Each row was made from one small tree. The marks that hang from a mark follow it in brackets, in alphabetical order. Every link used is in the known rows. Write each row's tree.
Known rows:
dabal(geku gule(famik)): [ 1.444  3.620 -0.093  2.117 -1.796 -3.885  0.409 -6.013 -1.100 -5.387
 -1.045  3.511  2.128 -5.137 -1.252 -2.171  2.221  1.290]
runef(leli vero): [ 3.431  0.074  5.714 -2.647  1.542  2.828 -0.093  4.407 -3.399  4.312
 -4.391 -8.495  1.364  6.084 -2.197  5.299 -1.366 -1.848]
dabal(geku gule): [ 3.636  3.371  2.664  4.977  0.861 -0.791  0.430 -3.159 -2.118 -1.420
 -1.012  1.399  1.203 -2.637  0.584 -0.451 -0.252 -0.571]
gule(famik(geku)): [-0.972  3.549  0.032 -2.504 -0.970 -3.061  0.165 -6.386  1.059 -3.930
 -1.971  0.051 -0.020 -1.173 -4.969  0.184  4.938  3.632]
geku(dabal(gule(famik vero(runef)))): [-1.503 -4.790 -1.980  2.633 -0.830 -0.168 -2.258 -0.844  0.245  0.802
  1.336  4.416 -1.225 -1.487 -0.776 -6.360 -1.272 -0.596]
dabal(geku gule(famik vero(runef))): [-1.142  0.778 -2.449  2.211 -1.304 -1.019 -0.034 -4.652 -1.165 -5.377
  0.957  4.098  2.620 -4.334  3.315 -2.094 -0.636 -1.469]
geku(dabal(gule(famik vero))): [-0.153 -3.076 -2.821  1.807 -1.991 -0.889 -2.933 -0.793 -0.228  0.299
 -1.856  5.477 -1.141 -1.021 -1.844 -6.640  2.185  0.186]
runef(leli vero(gule)): [ 3.245 -0.013  3.294 -3.742  0.640  4.102  1.158  7.502 -0.853  4.093
 -1.545 -8.892  0.328  4.375  0.152  5.612 -1.969 -1.765]
gule(dabal(geku) famik vero(runef(leli))): [-3.754 -1.449  1.633 -3.523  2.909 -4.565 -4.384 -2.335 -1.587 -1.442
 -0.542 -2.188  4.491  1.421  1.586  2.060 -1.997 -1.360]
vero(gule(famik(geku)) runef): [-2.249  0.690 -0.515 -2.260 -0.242 -0.458  2.893 -2.553  4.289 -2.850
  5.661 -1.528 -1.769 -3.567 -0.589  0.970 -1.102  2.353]
dabal(gule): [ 4.658  0.300 -0.146  4.830 -0.197  0.678  2.842 -0.199 -0.470  2.509
 -1.127  2.169 -1.901 -1.799 -3.527 -2.366 -0.350  0.066]
gule(famik(geku(dabal)) vero(runef(leli))): [-4.737  0.178  2.758 -5.069  0.472  0.693 -3.907 -1.784  0.195 -3.240
  0.386 -0.805  1.143  2.215  2.178  2.622  2.098 -0.999]
runef(leli vero(gule(famik(geku(dabal))))): [-2.183  2.370  3.851 -7.459 -0.905  2.047 -1.531  3.537  0.813 -1.015
 -1.212 -6.769  1.104  2.177  1.887  2.769  2.538  1.403]
famik(geku gule): [-0.028  6.858  0.276  0.629 -1.982  3.177  3.758 -0.536  1.230 -3.200
 -0.821  1.587 -1.966 -0.048  2.156  1.938  4.993  3.371]
vero(gule): [ 3.661 -1.615 -0.258  0.826  0.627  0.728  1.770  2.324  1.744  3.809
  1.442 -1.516 -3.058  0.297 -3.834  1.252 -1.266 -0.019]
dabal(gule(famik(geku) vero(runef(leli)))): [-1.362  4.303 -1.915 -1.878 -2.107  1.776  1.729 -1.126  1.030 -5.842
  0.290  2.277  1.333 -2.580  4.028  1.888  2.305 -1.202]
geku(dabal): [ 1.889 -4.179  4.690  2.370  2.679 -0.804 -3.774 -0.420 -1.053  5.855
 -0.857 -0.924 -2.465  3.250 -5.668 -2.296 -0.996  0.498]
famik(gule(dabal)): [ 0.814  0.040 -1.138  2.674  0.080 -1.161  2.220  2.353  0.626  3.485
 -0.717  1.182 -1.683  0.822 -1.729 -2.042  0.586  3.070]

Write each row's tree:
[-0.874 -3.351 -3.278 -2.377  0.092 -2.192  0.362  2.278  1.600  4.335
 -1.907 -5.298 -0.084  0.207 -3.922 -4.011 -1.146  3.389] => runef(vero(gule(dabal famik)))
[-2.458 -3.852 -0.995 -3.567  1.925 -3.371 -2.527  0.407  0.095  2.088
 -0.542 -1.803  1.820  2.360 -1.839  0.932 -2.123 -0.823] => gule(dabal famik vero(runef(leli)))
[ 0.293  5.328 -2.083  0.766 -2.525 -1.724  2.639 -4.696  1.974 -4.758
 -1.409  3.674 -0.184 -5.031 -2.004 -2.518  5.076  3.397] => dabal(gule(famik(geku)))
[-2.325 -0.536 -1.453  2.667  1.031  0.870 -0.294  1.195 -1.271  0.524
  0.681  1.349  0.732  0.815  5.697 -0.687 -2.267 -0.074] => famik(gule(dabal(geku) vero(runef)))
[-1.145  1.245 -3.078  1.754  0.131  0.060 -1.035  1.459 -1.658 -0.065
 -2.890  2.326  0.683  1.564  4.253 -1.233  1.945  0.655] => famik(gule(dabal(geku) vero))
[-0.191 -3.843 -0.985 -0.821 -0.203 -1.624  2.806 -1.020  3.212  0.245
  6.136 -0.898 -1.951 -2.537 -3.712 -0.299 -4.295  1.020] => vero(gule(famik) runef)
[ 1.842 -2.636  2.293 -0.807  2.258  3.199 -0.924  2.860 -1.996  3.538
  0.335 -3.088  0.011  5.097  0.335  5.877 -3.450 -4.686] => gule(vero(runef(leli)))
[-0.836  6.207 -4.036 -0.188 -2.829  5.066  2.450  1.017  0.064 -3.578
 -2.655  2.918 -1.436  1.479  5.217  1.911  6.597  0.984] => famik(geku gule(vero))
[ 0.321 -1.623  2.506 -4.014 -0.016 -0.804  2.209  1.939  2.771 -0.980
  5.966 -3.393 -0.510 -0.985 -1.815  4.971 -3.696 -0.965] => vero(gule(famik) runef(leli))
[ 2.584 -2.332 -3.074  5.117  0.090  3.234  2.087  1.444 -0.347  2.510
  0.902  2.658 -1.616 -0.896  0.985 -1.558 -3.005 -2.818] => dabal(gule(vero(runef)))
[-0.578 -2.732 -0.171 -4.176 -0.462 -0.249 -0.921 -0.241 -0.969 -0.915
  0.480 -1.178  1.431  2.341 -1.771  3.782 -1.140 -2.866] => gule(famik vero(runef(leli)))
[ 0.690 -4.951  0.512  5.073  1.127  2.550 -2.414  1.628 -0.426  4.411
  1.245  2.844 -2.296  0.449  1.032 -4.609 -3.356 -2.026] => geku(dabal(gule(vero(runef))))
[-2.405 -0.769  4.264 -3.626  3.045 -4.539 -0.955 -0.027  2.113 -1.247
  5.207 -4.644  2.216 -1.923  1.106  3.332 -4.716  0.464] => vero(gule(dabal(geku) famik) runef(leli))
[-0.869 -3.075  1.162 -0.065 -0.902  0.440 -2.485  1.301 -0.251 -0.232
  1.330  2.737  0.145 -0.126  1.050 -2.001 -1.121 -1.870] => geku(dabal(gule(famik vero(runef(leli)))))
[-0.350  2.519  1.170  2.648  0.849 -2.151  0.593 -0.129 -0.982  0.298
 -0.980  0.780  0.509  0.118  1.185 -1.270  0.804  2.711] => famik(gule(dabal(geku)))
[ 2.672  2.629 -1.451  3.928 -0.269  1.393 -0.781 -1.588 -2.685 -1.808
 -2.926  3.190  1.437 -1.463  3.572 -0.553  1.355 -2.789] => dabal(geku gule(vero))
[-0.107 -0.846 -5.494  1.687 -0.680  0.810  0.877  3.788 -0.272  3.271
 -2.873  2.836 -1.574  2.319  1.129 -2.160  2.027  0.792] => famik(gule(dabal vero))
